Every row comes from one small tree of marks. The marks that hang from a mark follow it in brackets, in the order of their numbers. Every link used is in the known rows. Which tree was each row made from?
Known rows:
q320{q198{q384} q319}: [ 44 -41  42  43   7  30 -25  35 -16  -1   6  24   5   8   1  36  16  -4
 -27   7   4 -15]
q320{q198 q797}: [ 34 -38  27  55  -8 -18 -22  12  -1 -12   4  23   7  37 -16  32  -2   9
 -17   7 -11 -12]
q626{q319}: [  5 -34  31  32 -19 -24 -37  16 -11  -3  27   4  18  25   0  64   5 -24
 -30  36 -30  -6]
q797{q940}: [ -5 -39  29  53  17 -19 -32  12 -10   0 -14  13   9  10   7  53  13   3
 -18  13 -14  -6]
q320{q319 q797}: [ 38 -37  21  38 -33 -12 -19  17   0   6   8  32  17  68   2  40 -24  -1
 -47  23 -15  -9]
q319{q320{q797}}: [  1 -42  11  53 -47 -21 -21   4  10   6  12  20  18  39  -1  35 -30   4
 -41  14  -9  -5]
q940{q198 q384}: [ 27 -46  39  35   0  21 -39  16   5 -15  48  11 -26  35 -22  29  12  -8
  -3  31 -18 -26]
q384{q198 q940}: [-31 -42  41  50 -26   5 -64  -1  49 -10 -15  26   6  15   7  17  -6  52
   5  22  25   3]
q319{q320}: [-12 -47  13  48 -32 -11 -29  -1   7   0  14   7  15  12   3  53  -9   6
 -22  17  -9   2]
q198{q384}: [ 19 -49  46  40 -23  14 -42   6 -14  -3  18  14   6  -7   9  52   4  -7
  14  24   7 -13]
q319{q320{q198 q797}}: [ 13 -39  14  62 -20 -13 -15  16  10  -3   2  21  13  33 -16  25 -15   7
 -45  -2  -9  -7]
q320{q198{q384} q797{q940}}: [ 30 -37  48  63  26   7 -21  42 -24   2 -21  31   1   0  -2  16  14  -8
 -36 -12   5 -26]
q384{q940}: [-11 -42  26  50 -10   1 -46  -1  18 -15  -6  24  10  24   5  35  -1  23
   8  21   5   7]
q626{q319 q940}: [  0 -43  18  23 -11 -18 -32  32   0   8  47   8  11  37  -2  94  -4 -50
 -59  36 -48  -4]
q319{q320{q797{q940}}}: [-11 -37  16  61  -7 -23 -15  20   0  13 -18  24  17  28   4  27 -17  -1
 -68  -2 -12  -8]
q320{q319{q626} q797}: [ 75 -33  27  32 -33  -7 -17  32   3   8  19  31  42  65   6  72 -37 -10
 -52  36 -22   8]
q319{q320{q797} q626 q940}: [ 19 -26  -2  55 -49  -9 -23  37  18   3  23  24  32  36   0  49 -53 -10
 -69  17 -12  14]
q797{q940{q384}}: [  8 -45  32  48  28   8 -39  20 -30  -4   8   2  -9  22   4  35  17  -6
 -29   9 -27 -23]
q319{q626{q940{q198}}}: [ 49 -45  27  27   2   7 -28  42  37   0  58  26  12  29 -15 108 -13 -36
 -30  47 -28   6]
q319{q320{q198{q384}} q626}: [ 46 -48  39  52  -7  28 -28  40  -3  -2  22   9  32 -26   2  62  -3 -14
 -29  10   5   7]
q626{q319{q320} q940{q384}}: [ -8 -51   6  23 -13  11 -32  42 -13  11  69  -3   0  40  -2  69 -10 -57
 -97  25 -60 -15]
q384{q940{q198}}: [ -7 -37  38  44   3  11 -43  15  43 -19   6  37  -6  24 -16  21   8  16
   8  28  11   0]

Write each row's tree:
[ 57 -48  49  23  -2  36 -33  54  24   3  62  28   5   1  -6  98  -7 -50
 -24  45 -12  -3]  q319{q626{q940{q198{q384}}}}
[ 45 -30  26  40  -4  31 -41  50  11 -18  61  16 -12  31 -18  42 -12 -22
 -32  35 -24  -8]  q319{q626 q940{q198 q384}}
[  9 -50  32  58  -6  25 -29  24  -8  -2  10  11   6 -23  -2  30  10  -5
 -21  -2  11 -11]  q319{q320{q198{q384}}}
[-20 -26  27  37 -35  12 -63  44   6  -6  43   0 -16  29  -2   7 -10  -6
 -67  28 -21 -23]  q626{q319{q940{q384{q198}}}}
[ 18 -42  31  13   9  18 -33  53   4   0  82  11 -25  49 -24  62   6 -65
 -68  42 -56 -27]  q626{q319 q940{q198 q384}}
[  5 -37  27  15   1  -8 -27  49  23   5  59  21  -7  35 -20  78   7 -55
 -59  43 -38 -13]  q626{q319 q940{q198}}
[ 18 -38   0  50 -26  24 -39  39  -3  -5  48   3  13  23   3  47 -29 -15
 -61  20 -25   4]  q319{q320 q626 q940{q384}}
[ 71 -42  16  34  19  18 -15  53  10   3  34  24  29  45  -3 106  -7 -25
 -68  21 -39  12]  q320{q198 q319{q626{q940}}}
[ 38 -30  53  39  13  23 -14  61   3  17  -5  52  -7  33  -6   8   0 -25
 -69  11   5 -30]  q320{q319 q797{q940{q198{q384}}}}
[-12 -45  44  50  10  14 -55  21  -1   1  -1   3 -12  14   7  16  10  23
 -32  11  -9 -28]  q797{q940{q384{q198}}}
[  -5  -36   15   24  -25  -13  -11   57   36   17   56   33    0   56
  -24   50  -28  -62 -111   29  -38  -14]  q626{q319{q320{q797}} q940{q198}}
[ 30 -26  -2  68 -23  -1 -17  50  17  -6  16  25  28  26 -13  36 -37  -7
 -75   0 -12  12]  q319{q320{q198 q797} q626 q940}
[ 75 -37  29  42  13  11 -21  39   2  -5  12  20  35  31  -5  78   2  -5
 -39  23 -20   9]  q320{q198 q319{q626}}
[ 19 -35  39  44  -4  13 -36  41   0  15  -6  28  -6  63   5  -6 -15  18
 -87   6 -14 -34]  q320{q319 q797{q940{q384{q198}}}}
[ 22 -40  32  51  12  -1 -29  26 -27  -1   4  15  -7  50  -1  18  -4  -8
 -47   6 -29 -29]  q320{q797{q940{q384}}}
[ 43 -42  47  53 -14  10 -27  25 -12  -6   8  27   1  10  -8  21   1  -4
 -11   6   8 -22]  q320{q198{q384} q797}
[-13 -34  26  52 -33  21 -63  20  12 -12  31   4 -24  25   0   5 -16  24
 -29  17  -1 -18]  q319{q940{q384{q198}}}
[-20 -39  36  50   7  26 -39  51   4  -4   1  23  12 -14  -2   8  12 -18
 -56   0   9  -4]  q626{q319{q320{q198{q384{q940}}}}}
